Known rows, with every way that one mark hangs from another
mazigud(dufa): 0, -8, -8, 13, -5, -14, 14, -3, -8, 22, 14, 20, -28, 25, -14, -22, 35, -18, -10, -16, 20, -8, 13, -18, 3, -46, 4, -23, 15, -13, -23, -19
rezu(mosaka(nodig tosef(babas))): -11, -17, -4, -7, -28, 2, 24, -18, -13, 21, 16, -13, -28, 17, -11, -23, 12, -17, -19, 24, 47, -25, 11, -7, 4, -34, 13, -30, 33, -25, -40, -14
dufa(mosaka): -7, 3, -9, 14, -18, -7, 3, -12, -8, 22, 17, -17, -26, 18, -13, -30, 50, -16, 12, 12, 30, -16, 23, -6, -2, -33, 17, -12, 9, -14, -25, -21
samol(tosef(babas)): -25, 2, -15, 15, 2, -7, 17, -26, -10, 19, 17, -11, -36, 6, -12, -20, 30, -27, -2, -9, 11, -15, 18, -5, 0, -38, -16, -22, 21, -13, -6, -12
rezu(mosaka(nodig tosef(samol))): 3, -18, -2, -3, -30, -11, 19, -10, -18, 19, 9, -15, -26, 22, -17, -24, 9, -16, -29, 21, 64, -27, 9, -10, 12, -44, 8, -25, 32, -21, -45, -17
mosaka(nodig tosef(babas samol(dufa))): -25, -6, -1, 11, -30, 18, 14, -14, -20, 19, 7, 11, -27, 22, -17, -18, 12, -12, -28, 24, 56, -26, 1, -11, 14, -36, 17, -23, 28, -14, -40, -9
mosaka(nodig): 2, -4, -8, 7, -13, -12, 5, -17, -14, 19, 3, -11, -25, 18, -20, -15, 21, -12, -23, 1, 10, -13, 11, -12, 2, -40, 15, -21, 20, -18, -50, -14
bafe(babas dufa): 3, -12, -15, 11, -8, -1, 25, -8, -6, 12, 15, 0, -38, 27, -18, -26, 33, -10, -10, -18, 22, -9, 19, -17, 4, -25, 12, -22, 21, -13, -23, -13
dufa(mosaka(nodig tosef(babas samol))): -27, -4, -2, 10, -41, 10, 7, -16, -17, 20, 11, -13, -28, 21, -14, -33, 33, -20, -3, 38, 58, -30, 10, -9, 11, -42, 8, -14, 18, -16, -35, -14
mosaka(nodig tosef): 7, -7, 1, 6, -38, -5, 5, -17, -16, 21, 10, -9, -35, 24, -16, -22, 13, -9, -22, 25, 23, -18, -2, -7, 4, -41, 12, -20, 27, -23, -46, -12
samol(dufa nodig tosef(babas mosaka)): -21, 2, -16, 15, 30, -2, 9, -19, -16, 24, 25, 9, -33, -3, -23, -6, 29, -18, -3, -11, 0, -7, 21, -2, -4, -18, 35, -28, 9, -9, -8, -23
mazigud(tosef(babas samol)): -41, 1, -24, 13, -11, 5, 22, -26, -16, 9, 21, -19, -31, 19, -9, -33, 29, -9, -5, -2, 30, -24, 23, -13, 17, -39, 27, -24, 23, -8, 0, -14
rezu(mosaka(nodig tosef)): 9, -17, -3, -6, -31, -10, 19, -15, -14, 21, 14, -15, -30, 20, -14, -23, 10, -14, -23, 22, 45, -20, 9, -6, 3, -37, 15, -27, 32, -26, -47, -17
samol(dufa tosef(mosaka)): 4, 5, -16, 17, 16, -16, 5, -17, -12, 24, 19, 11, -30, 7, -18, -5, 34, -21, -21, -16, -2, 7, 17, -4, -4, -23, 8, -17, 10, -12, -29, -26
rezu(mosaka(tosef)): 7, -14, -5, -2, -24, -11, 21, -11, -10, 23, 21, -15, -30, 20, -11, -29, 19, -16, -11, 16, 47, -20, 13, -5, 3, -34, 14, -25, 29, -21, -23, -17
bafe(mosaka): 0, 12, -12, 10, 21, -7, -1, -10, -12, 20, 17, -12, -29, 20, -16, -31, 35, -13, -5, 10, 3, -4, 22, -13, -2, -32, 17, -19, 7, -24, -19, -23
bafe(babas mosaka): 0, 13, -15, 8, 26, -14, 9, -9, -9, 13, 18, -9, -39, 21, -18, -41, 35, -9, -3, -10, 3, -10, 25, -14, 3, -40, -5, -15, 5, -23, -17, -19
bafe(babas dufa(mosaka(nodig))): -2, -12, -12, 9, -24, 5, 19, -11, -8, 11, 13, -6, -37, 28, -19, -29, 42, -12, -7, 3, 35, -13, 20, -13, 4, -25, 16, -17, 16, -18, -48, -16
tosef(mosaka samol): -2, -1, -12, 16, 9, -29, 0, -5, -19, 20, 11, -13, -19, 21, -16, -20, 35, -23, -26, -13, 16, -12, 23, -20, 12, -45, 4, -13, 14, -4, -18, -23
tosef(babas mosaka samol(nodig)): -34, -2, -13, 14, 21, -12, 7, -9, -23, 20, 17, -13, -20, 10, -20, -21, 33, -22, -8, -8, 18, -25, 27, -19, 12, -40, 24, -26, 15, 0, 3, -20
bafe(dufa mosaka): 1, -2, -12, 11, 14, 13, 5, -7, -12, 15, 18, -5, -31, 26, -16, -26, 38, -13, -8, 20, 13, 4, 21, -18, -1, -14, 37, -24, 12, -26, -28, -25
bafe(babas dufa(mosaka(tosef))): 1, -12, -9, 11, -34, 8, 21, -9, -6, 14, 22, -6, -43, 29, -14, -38, 44, -11, 4, 14, 45, -16, 15, -10, 4, -23, 14, -15, 17, -16, -25, -16
mazigud(tosef(babas mosaka samol)): -36, 0, -24, 12, -1, -6, 16, -26, -18, 10, 25, -21, -29, 20, -6, -29, 35, -14, -15, -4, 11, -17, 27, -15, 15, -37, 26, -21, 19, -8, -4, -19
mazigud(babas tosef(mosaka samol)): -34, 4, -29, 23, -2, -18, 13, -33, -16, 13, 23, -30, -36, 28, -3, -31, 36, -4, -18, -2, 7, -17, 26, -15, 14, -34, 43, -31, 21, -8, -1, -24
mazigud(babas dufa(mosaka(tosef))): -27, -5, -10, 22, -29, -1, 14, -17, -7, 25, 22, 9, -41, 33, -4, -36, 48, -14, 7, 19, 42, -19, 12, -10, 3, -39, 20, -30, 15, -15, -14, -22

Rows
-36, -4, -27, 22, 0, -18, 17, -25, -16, 12, 23, 0, -39, 34, -1, -32, 40, -8, -20, -11, 16, -13, 23, -22, 17, -44, 34, -34, 16, -8, -6, -27
mazigud(babas dufa tosef(mosaka samol))
-21, 2, -17, 13, 12, -17, 11, -26, -12, 21, 21, -12, -33, 5, -10, -16, 36, -32, -11, -12, -9, -7, 21, -8, -2, -35, -16, -20, 17, -12, -9, -17
samol(tosef(babas mosaka))
-18, 2, -6, 14, -12, 21, 8, -8, -13, 25, 25, 7, -31, 10, -24, -25, 36, -4, 20, 27, 43, -21, 15, 2, -3, -16, 64, -23, 10, -11, -13, -21
samol(dufa(mosaka(tosef(babas))) nodig)
-44, 4, -24, 16, -13, 19, 20, -25, -15, 10, 23, -7, -29, 18, -11, -30, 39, -6, 1, 8, 45, -20, 24, -8, 14, -27, 42, -20, 16, -7, -11, -20
mazigud(tosef(babas samol(dufa(mosaka))))
-27, -3, -3, 16, -15, 16, 15, -9, -19, 23, 19, 6, -30, 16, -21, -26, 18, -8, -3, 18, 55, -30, 8, -7, 13, -32, 35, -25, 24, -8, 0, -12
mosaka(tosef(babas samol(dufa nodig)))
-16, -14, -7, 12, -37, 26, 16, -13, -9, 20, 22, -6, -33, 25, -11, -28, 45, -18, 7, 36, 47, -14, 13, -10, 2, -13, 32, -21, 21, -17, -22, -17
bafe(dufa(mosaka(tosef(babas))))
-12, 2, -10, 20, 3, 1, 4, 0, -20, 21, 14, 2, -21, 14, -30, -23, 36, -8, 3, 3, 60, -23, 22, -10, 10, -34, 46, -19, 8, -3, -16, -24
tosef(samol(dufa(mosaka) nodig))
-30, 5, -13, 15, -7, 16, 11, -26, -11, 21, 15, 10, -31, 4, -18, -12, 38, -21, -4, 10, 34, -8, 16, 0, -2, -21, 8, -18, 11, -17, -40, -19
samol(dufa(mosaka(nodig)) tosef(babas))
-4, 5, -12, 16, -9, 1, 4, -20, -12, 20, 13, 8, -33, 9, -22, -12, 37, -18, -8, 7, 32, -3, 13, 1, -3, -24, 12, -13, 9, -18, -51, -23
samol(dufa(mosaka(nodig)) tosef)
-2, -9, -14, 11, -18, 4, 21, -9, -5, 13, 19, -6, -37, 26, -16, -33, 49, -12, 4, -2, 37, -12, 23, -14, 3, -23, 14, -16, 14, -14, -27, -18
bafe(babas dufa(mosaka))
3, -3, -13, 4, 11, 6, 13, -9, -12, 8, 13, -1, -40, 28, -22, -30, 30, -8, -21, 6, 12, -3, 19, -19, 4, -24, 15, -22, 11, -29, -49, -19
bafe(babas dufa mosaka(nodig))
2, -15, -4, 0, -17, -13, 20, -6, -17, 22, 19, -19, -29, 17, -19, -30, 14, -12, -9, 17, 64, -30, 15, -7, 12, -41, 22, -28, 29, -15, -14, -19
rezu(mosaka(tosef(samol(nodig))))
-16, -7, -18, 15, -14, -11, 19, -11, -16, 8, 20, 7, -34, 29, -10, -34, 32, -9, -13, -12, 36, -15, 16, -18, 19, -52, 19, -24, 18, -10, -15, -20
mazigud(dufa tosef(samol))
-13, -15, -7, -3, -22, 1, 27, -15, -9, 24, 21, -13, -28, 17, -8, -29, 20, -19, -7, 19, 49, -25, 16, -5, 3, -32, 13, -29, 31, -19, -15, -16
rezu(mosaka(tosef(babas)))
4, 2, -12, 14, 21, -33, 0, -17, -18, 21, 23, -20, -38, 0, -23, -17, 29, -20, -2, -11, -12, -10, 21, -4, -2, -37, 14, -24, 12, -11, -6, -22
samol(nodig tosef(mosaka))
-32, -4, -12, 11, 6, -9, 6, -17, -22, 18, 7, -8, -17, 16, -16, -15, 28, -28, -33, -4, 18, -19, 20, -22, 14, -43, 2, -20, 19, -6, -32, -16
tosef(babas mosaka(nodig) samol)
-28, -1, -3, 15, -30, 9, 9, -12, -16, 22, 21, -18, -31, 16, -16, -39, 40, -17, 17, 34, 60, -34, 17, -6, 10, -39, 22, -16, 15, -10, -5, -16
dufa(mosaka(tosef(babas samol(nodig))))
1, -14, -6, 13, -39, 17, 11, -10, -9, 19, 19, -8, -34, 27, -13, -28, 45, -14, 3, 34, 47, -10, 11, -9, 1, -16, 35, -18, 19, -18, -29, -20
bafe(dufa(mosaka(tosef)))
-35, 4, -31, 25, 3, -7, 13, -31, -16, 14, 23, -13, -35, 28, -6, -24, 36, 1, -21, -5, 13, -10, 25, -13, 12, -25, 56, -31, 17, -6, -8, -26
mazigud(babas tosef(mosaka samol(dufa)))
-41, 1, -23, 14, 1, 14, 20, -22, -20, 10, 23, -7, -31, 14, -17, -26, 26, 1, 1, -1, 35, -24, 22, -8, 15, -29, 58, -29, 18, -6, 1, -17
mazigud(tosef(babas samol(dufa nodig)))
-1, -2, -1, 9, -45, 0, 0, -16, -13, 21, 14, -16, -32, 21, -14, -31, 36, -14, -2, 39, 40, -20, 8, -4, 2, -37, 17, -11, 16, -23, -46, -16
dufa(mosaka(nodig tosef))
-21, -6, -8, 12, -4, 29, 12, -8, -16, 15, 19, -2, -35, 28, -13, -33, 31, -16, -9, 39, 45, -11, 12, -19, 10, -19, 27, -24, 19, -24, -14, -20
bafe(dufa mosaka(tosef(babas samol)))
-30, -3, -15, 24, -13, -5, 15, -16, -4, 24, 18, 7, -36, 29, -6, -32, 52, -15, 6, 3, 34, -16, 19, -14, 2, -38, 22, -30, 11, -12, -16, -24
mazigud(babas dufa(mosaka))
-43, 3, -13, 20, -3, 20, 16, -10, -15, 20, 13, 9, -17, 16, -17, -21, 41, -19, -2, 4, 64, -23, 23, -13, 11, -29, 20, -17, 12, -3, -15, -19
tosef(babas samol(dufa(mosaka)))
4, 11, -8, 7, 6, -10, 9, -10, -10, 14, 25, -8, -44, 25, -15, -47, 28, -7, -4, 9, 13, -13, 14, -9, 4, -41, -6, -15, 9, -28, -13, -16
bafe(babas mosaka(tosef))
-23, 1, -5, 12, -36, 11, 10, -17, -8, 22, 22, -14, -32, 19, -8, -38, 44, -19, 16, 35, 42, -24, 15, -4, 1, -32, 13, -15, 15, -16, -14, -17
dufa(mosaka(tosef(babas)))
-40, 3, -28, 24, -12, -7, 20, -34, -14, 12, 19, -29, -40, 27, -6, -35, 30, 2, -8, -1, 27, -25, 23, -13, 16, -37, 42, -33, 24, -9, 1, -19
mazigud(babas tosef(samol))
5, 0, -12, 10, 4, -32, 1, -23, -16, 19, 13, -14, -34, 9, -16, -11, 29, -27, -26, -9, -13, -3, 15, -9, -1, -40, -14, -17, 16, -18, -38, -20
samol(tosef(mosaka(nodig)))
-7, 0, -2, 15, -31, -2, 2, -7, -16, 21, 20, -19, -32, 18, -19, -39, 39, -13, 13, 33, 58, -30, 15, -6, 9, -41, 23, -13, 14, -12, -12, -18
dufa(mosaka(tosef(samol(nodig))))
-21, -1, -14, 10, 7, -16, 8, -28, -15, 20, 15, -11, -32, 5, -12, -11, 28, -32, -22, -6, -9, -7, 17, -9, 0, -37, -15, -21, 17, -15, -29, -16
samol(tosef(babas mosaka(nodig)))
-27, -5, -2, 13, -19, 5, 15, -11, -19, 20, 19, -10, -33, 17, -17, -33, 18, -13, 1, 20, 49, -36, 9, -10, 15, -43, 19, -25, 25, -8, 6, -10
mosaka(tosef(babas samol(nodig)))
-5, 4, -9, 17, 3, 7, 2, -5, -14, 24, 20, 4, -26, 10, -28, -19, 41, -2, 16, 9, 34, -14, 21, -1, -5, -17, 68, -22, 4, -9, -21, -25
samol(dufa(mosaka) nodig)
-34, -4, -26, 21, -13, -5, 23, -29, -7, 14, 25, 1, -45, 32, 0, -32, 36, 0, -5, -7, 12, -13, 18, -14, 9, -37, 41, -39, 20, -14, -6, -22
mazigud(babas dufa tosef)
-20, 2, -17, 12, 13, 0, 9, -25, -14, 22, 15, 14, -30, 4, -16, -1, 28, -24, -26, -8, 0, 1, 15, -5, -4, -21, 6, -21, 14, -14, -40, -20
samol(dufa tosef(babas mosaka(nodig)))
-8, 0, -9, 20, 11, -4, 8, -1, -21, 20, 11, 5, -22, 14, -30, -17, 23, -5, -8, -9, 48, -21, 18, -13, 12, -34, 44, -24, 14, -2, -13, -20
tosef(samol(dufa nodig))
-15, -16, -5, 9, -43, 28, 13, -16, -11, 18, 16, -6, -33, 25, -13, -24, 38, -17, -4, 40, 46, -14, 10, -10, 2, -16, 33, -21, 23, -21, -43, -16
bafe(dufa(mosaka(nodig tosef(babas))))
-42, -7, -21, 13, -10, 4, 26, -18, -15, 9, 22, 10, -33, 26, -7, -34, 33, -12, -8, -10, 39, -20, 19, -19, 20, -47, 17, -28, 19, -9, -4, -17
mazigud(dufa tosef(babas samol))
-16, -7, -17, 14, -7, -11, 16, -10, -19, 8, 23, 3, -37, 24, -17, -34, 29, -4, -4, -10, 35, -21, 18, -16, 19, -50, 38, -28, 16, -8, -7, -21
mazigud(dufa tosef(samol(nodig)))
-6, 6, -11, 18, 7, -1, 4, -14, -15, 22, 23, 2, -36, 0, -29, -17, 38, -11, 17, 6, 32, -11, 19, 6, -5, -22, 39, -21, 5, -12, -18, -25
samol(dufa(mosaka) nodig tosef)
-35, 2, -26, 13, 4, 4, 15, -23, -17, 12, 24, -4, -26, 19, -8, -22, 35, -10, -18, -5, 16, -11, 25, -13, 13, -26, 40, -22, 16, -6, -10, -23
mazigud(tosef(babas mosaka samol(dufa)))
-19, -16, -5, 0, -15, -1, 26, -10, -17, 20, 22, -16, -28, 14, -16, -32, 16, -17, -5, 18, 67, -34, 18, -8, 12, -38, 21, -30, 30, -14, -5, -16
rezu(mosaka(tosef(babas samol(nodig))))
